Known rows, with every way that one mark hangs from another
K873{K410{K890}}: [-1.308 -0.345  0.079  3.164 -0.306 -0.137 -0.034 -1.794 -2.153 -0.204
  2.287 -1.025  0.596  1.863  0.935 -1.980 -1.832  0.976  2.721  0.491
 -1.649]
K918{K231 K709 K873{K410{K890}}}: [-0.578 -1.781 -0.549  6.647 -0.053 -0.645 -0.522 -2.532 -1.060 -2.459
 -0.527  0.688  0.804 -0.951  0.297 -0.603  0.117 -0.065  0.913  1.997
  2.308]
K410{K873 K890}: [-1.397  0.366  1.425  2.093 -1.013 -0.678 -1.354 -0.412 -0.381 -0.730
  1.943  2.551  0.153  2.420  0.728 -1.389 -1.299  0.555  1.799 -0.499
 -2.440]
K202{K85 K762{K918{K231 K709}}}: [ 0.843 -2.300 -0.784 -3.563 -0.107  1.009  1.026  2.015  1.751 -0.519
  0.164 -1.273 -0.690 -3.670 -1.637  1.271  1.709 -1.053 -1.939  0.037
 -0.840]
K85{K202{K762{K918}}}: [-0.036  0.508 -0.308 -2.228 -0.848 -0.547 -1.669  2.047  0.528  2.533
  1.623 -1.820  1.278  1.543  0.461 -0.067 -0.938 -0.062 -0.505 -2.011
 -2.157]
K302{K918{K231 K275 K709 K873}}: [ 1.515  1.430  0.877  1.476  0.482 -0.218 -0.281 -1.838  0.452 -0.581
 -2.748  0.546 -0.387  0.512 -1.697  1.932  0.248 -0.323 -0.015  1.857
  4.490]
K762{K918{K231}}: [-0.724 -0.995  0.871 -1.764 -0.583  0.308 -0.101  0.969  1.407  0.349
  1.284 -0.643 -0.146  0.201 -0.115  1.479  0.197  0.999 -0.367  0.033
 -0.372]
K202{K85 K762}: [-0.018 -0.494 -0.243 -3.984 -0.336  2.192  0.849  0.992 -0.452  0.894
  1.653 -1.791  0.496 -0.442 -1.075 -1.281 -0.026 -0.261  0.420 -0.439
 -3.047]
K302{K918{K231 K275 K709}}: [ 1.627  1.286  1.420 -0.714  1.079 -1.346  0.322 -0.205  0.004 -0.094
 -0.914 -0.234 -1.229  0.532 -2.718  1.458 -0.564  0.015 -0.105  1.709
  3.048]
K85{K202}: [-0.494  1.459  0.210 -0.939 -0.402 -0.941 -0.816  1.727 -0.605 -0.314
  1.175 -1.045  1.592  3.276  0.687 -1.221 -2.255  0.943  1.088 -0.734
 -0.787]
K202{K85 K762{K918{K275 K709}}}: [ 1.730  0.005 -1.337 -4.273  0.086  0.477  1.077  0.857  0.528  0.913
 -0.229 -0.251 -1.539 -2.136 -0.304  0.470  1.525 -1.913 -1.232 -1.218
 -1.567]
K918{K231}: [-0.693 -0.835  1.182 -0.809 -0.192 -0.100  0.142  0.931 -0.381 -0.225
  1.461 -0.135  0.223  0.853 -1.147  0.140 -0.618  1.060  0.118  0.956
  0.054]
K231{K918{K275 K709 K873}}: [-0.936  1.342 -0.355  3.056  1.451  1.427 -0.281  0.236 -0.302 -1.437
 -1.746  2.740 -0.263  0.277  0.949  0.015 -0.458  0.588 -0.088  1.242
  1.124]
K918{K275 K709 K873}: [ 0.032  0.911 -0.230  1.801  0.127  0.980 -0.562 -1.406 -0.534 -0.893
 -2.095  2.153  0.227  0.874  0.813  0.219 -0.061 -1.057  0.349  0.849
  2.224]
K410{K873}: [-2.424  1.277  0.858 -0.156 -0.544 -0.223 -0.811  0.243  0.382  0.103
  0.612  1.733  0.150  1.789 -0.008 -0.899 -1.591  0.488  0.896 -0.223
 -1.908]
K202{K85}: [-0.339  0.085 -0.071 -3.853  0.149  2.065  1.526  0.726 -0.239 -1.144
  1.217 -1.273  0.761  0.792  0.225 -0.748 -0.641  0.691  1.376 -0.061
 -1.716]
K762{K918{K275}}: [ 0.269  1.089  0.013 -2.368 -0.488 -0.084  0.146 -0.227  0.216  1.569
  0.776  0.336 -0.849  1.554  1.221  0.805 -0.126  0.280  0.258 -1.153
 -0.886]
K918{K231 K275 K873{K410}}: [ 0.380  0.583 -1.245  3.629 -0.230 -2.614  0.267 -3.071 -1.555  0.236
 -1.150  0.988 -0.772 -0.282 -0.181 -1.042  0.636  0.851  0.348  0.295
  2.409]
K762{K202{K85}}: [-0.028 -0.277  1.409 -3.784  0.592  0.194  1.676  2.030 -0.471 -1.213
  0.449 -2.091  1.313  0.231  0.262 -1.712 -0.470 -0.204  0.417 -1.134
 -1.712]
K762{K918{K231 K709}}: [-0.745 -1.274  0.484 -0.748 -0.113  0.440 -0.035  1.443  1.608 -1.038
  0.109 -0.191 -0.218 -1.007 -0.483  2.145  0.056 -0.117 -1.056  1.109
  0.864]
K762{K202 K918{K231 K275}}: [ 1.542 -0.549  1.618 -2.007  0.070 -3.415  0.484  1.798 -0.205  0.497
  0.173  0.261 -1.113 -0.310 -0.001  0.138  0.940 -0.151 -1.790 -2.155
  0.165]

Rows
[ 0.834 -0.323 -0.027 -1.859 -1.053 -2.449 -1.450  2.623  0.728  1.810
  1.654 -1.407  0.316  0.118 -0.852  0.241  0.297  0.325 -1.651 -1.772
 -1.138] | K85{K202{K762{K918{K231}}}}
[-0.125  0.333  1.045  1.556  0.359  1.923 -0.699 -1.024  1.439 -0.814
 -2.141 -0.765  1.218  0.524 -1.580  2.188 -0.610 -0.099  0.494  2.874
  3.968] | K302{K918{K231 K709 K873}}
[-0.968  1.080  0.345  1.018  1.982  0.257  0.356  1.872 -0.680 -1.171
 -0.082  1.765 -1.352  0.444 -0.044 -0.544 -1.092  0.762 -0.105  0.966
 -0.477] | K231{K918{K275 K709}}
[-0.703  0.679 -0.032  5.294  0.279  1.450 -0.914 -3.518 -0.368 -0.720
 -1.133 -1.745  1.692  1.694  0.469  0.083 -1.722 -0.352  2.919  2.359
  2.384] | K302{K918{K709 K873{K410{K890}}}}
[ 0.632  0.294 -0.583 -0.869 -1.181  1.087 -1.356 -1.353  0.356  3.089
 -0.437  1.106 -0.160  0.057  0.899  0.741  1.219 -0.924 -0.595 -1.544
 -0.455] | K202{K762{K918{K275 K873}}}
[ 0.095 -0.734 -0.711 -5.326 -0.623  2.312  0.754  1.132  1.191  1.670
  1.593 -1.832  0.202 -1.021 -0.120  0.190  0.763 -0.394 -0.190 -1.301
 -3.325] | K202{K85 K762{K918}}
[ 0.042 -0.493  0.827 -4.963  0.152  0.660  1.504  2.228  1.071 -0.440
  0.603 -2.535  0.923 -0.380  1.233 -0.167  0.196 -0.364 -0.240 -2.098
 -2.083] | K762{K202{K85} K918}
[ 1.795  1.013 -0.174 -3.079  0.015 -0.242  1.079 -0.343  0.704 -0.289
 -1.825  0.087  0.440 -0.535  2.201 -0.090  1.896 -0.751 -0.521 -2.696
  0.251] | K762{K202{K85} K918{K275 K873}}
[ 0.789 -1.301  1.069 -4.445  0.144 -1.180  1.904  2.554  1.083 -1.185
  0.608 -2.022  0.160 -1.607  0.138  0.140  1.343  0.232 -1.335 -1.665
 -0.855] | K762{K202{K85} K918{K231}}
[ 1.578  1.229 -0.902 -1.495 -0.339 -2.387 -0.992  1.906  0.117  1.632
 -0.102 -0.113 -0.503  0.208  0.009  0.052  0.003 -1.423 -1.588 -2.007
 -0.482] | K85{K202{K762{K918{K275 K709}}}}
[ 0.967 -0.330  0.540  0.230  0.750 -2.069  0.575  0.818 -0.719 -1.349
 -0.273  1.526 -1.427 -0.344 -1.338  0.290  0.083 -0.312 -0.769  0.847
  1.658] | K918{K231 K275 K709}
[-0.457 -1.400 -0.199  5.597 -0.806 -0.767 -0.661 -2.940 -1.543 -1.172
  0.612  0.482  0.778  0.267  0.740 -1.033  0.182  0.961  1.657  1.061
  1.066] | K918{K231 K873{K410{K890}}}
[-1.536  2.229 -1.573  4.671  1.066 -0.136  0.030 -2.238 -1.241  0.228
 -0.833  1.279 -0.624  0.499  1.178 -1.933 -0.767  1.933  1.111  0.238
  0.285] | K231{K918{K275 K873{K410}}}
[-1.213 -0.782 -0.726  6.083 -0.186  1.029 -0.765 -2.826 -1.214 -1.650
 -0.549  0.294  1.510  0.467  1.551 -0.939 -1.017 -0.488  1.943  1.598
  1.149] | K918{K709 K873{K410{K890}}}
[-0.087 -1.380 -1.040 -4.225  0.099  2.511  0.885  1.563  1.520  0.226
  0.417 -1.537  0.182 -2.286 -0.409  0.698  0.759 -1.431 -0.913 -0.338
 -2.205] | K202{K85 K762{K918{K709}}}
[ 1.317  0.010 -0.741  5.428 -0.601 -2.750 -0.197 -3.820 -2.292 -0.631
  0.069  1.916 -0.897  0.353  0.657 -1.395  0.944  0.859  1.323 -0.051
  1.990] | K918{K231 K275 K873{K410{K890}}}
[-1.435  1.673 -1.763  5.443  1.688 -0.510  0.085 -1.534 -1.059 -1.053
 -2.086  1.571 -0.720 -0.888  0.853 -1.354 -0.714  0.818  0.427  1.376
  1.325] | K231{K918{K275 K709 K873{K410}}}
[-0.966  1.426 -0.107  2.176  0.838  1.282 -0.426 -0.423 -0.653 -0.193
 -0.539  2.576 -0.267  1.390  1.304 -0.574 -0.337  1.632  0.714  0.137
  0.095] | K231{K918{K275 K873}}
[-0.265 -2.152 -0.318  0.906 -0.862  1.719 -1.450  0.526  1.672  0.904
 -1.089  0.288  0.446 -2.471 -0.676  2.081  1.339 -1.436 -2.052  0.943
  1.036] | K202{K762{K918{K231 K709 K873}}}
[-0.178  0.334  1.632 -0.281  0.761  0.779  0.138  0.687  0.935 -0.631
 -0.418 -1.777  0.253  0.731 -2.607  1.698 -1.411  0.224  0.381  2.670
  2.208] | K302{K918{K231 K709}}
[ 0.641  0.277  0.032 -2.840 -0.629  0.174 -0.585  0.428 -0.089  3.538
  1.054  0.271 -1.058  0.342 -0.085  0.168  0.388 -0.630 -0.723 -1.838
 -2.244] | K202{K762{K918{K275}}}
[ 1.387 -0.962 -0.110 -1.307 -0.037 -1.675 -0.193  1.282  0.452  1.490
 -0.046  0.862 -2.069 -2.193 -1.599  1.184  1.483 -1.298 -2.467 -0.408
 -0.012] | K202{K762{K918{K231 K275 K709}}}
[-1.248 -1.128  0.149 -1.794 -0.131  2.091 -0.953  1.695  1.091  1.597
  0.633 -1.054  0.277 -0.943 -0.410  1.091 -0.515 -1.652 -1.046  0.250
 -1.613] | K202{K762{K918{K709}}}
[-2.373  0.000 -0.429  6.427  0.471  1.348 -0.881 -1.919 -1.332 -0.950
  1.184  0.512  0.911  1.080  1.961 -1.865 -1.240  2.121  2.299  1.099
 -0.923] | K231{K918{K873{K410{K890}}}}
[ 0.197 -0.132  0.100 -3.054 -0.289  1.489  0.740  0.371  1.553 -0.541
 -1.107 -1.500  2.185 -0.619  2.165  0.303  1.044 -0.688 -0.087 -1.849
 -0.489] | K762{K202{K85} K918{K873}}
[ 0.332  0.336 -1.534  4.802  0.313 -2.334  0.409 -2.928 -1.220 -1.215
 -2.421  1.331 -0.820 -1.519 -0.502 -0.512  0.669 -0.316 -0.370  1.242
  3.455] | K918{K231 K275 K709 K873{K410}}
[ 2.511 -0.419 -0.982 -4.611 -0.427 -1.113  1.496  0.653  0.332  1.375
  0.919  0.139 -2.070 -2.357 -1.287  0.351  2.505 -0.107 -1.613 -1.774
 -1.482] | K202{K85 K762{K918{K231 K275}}}
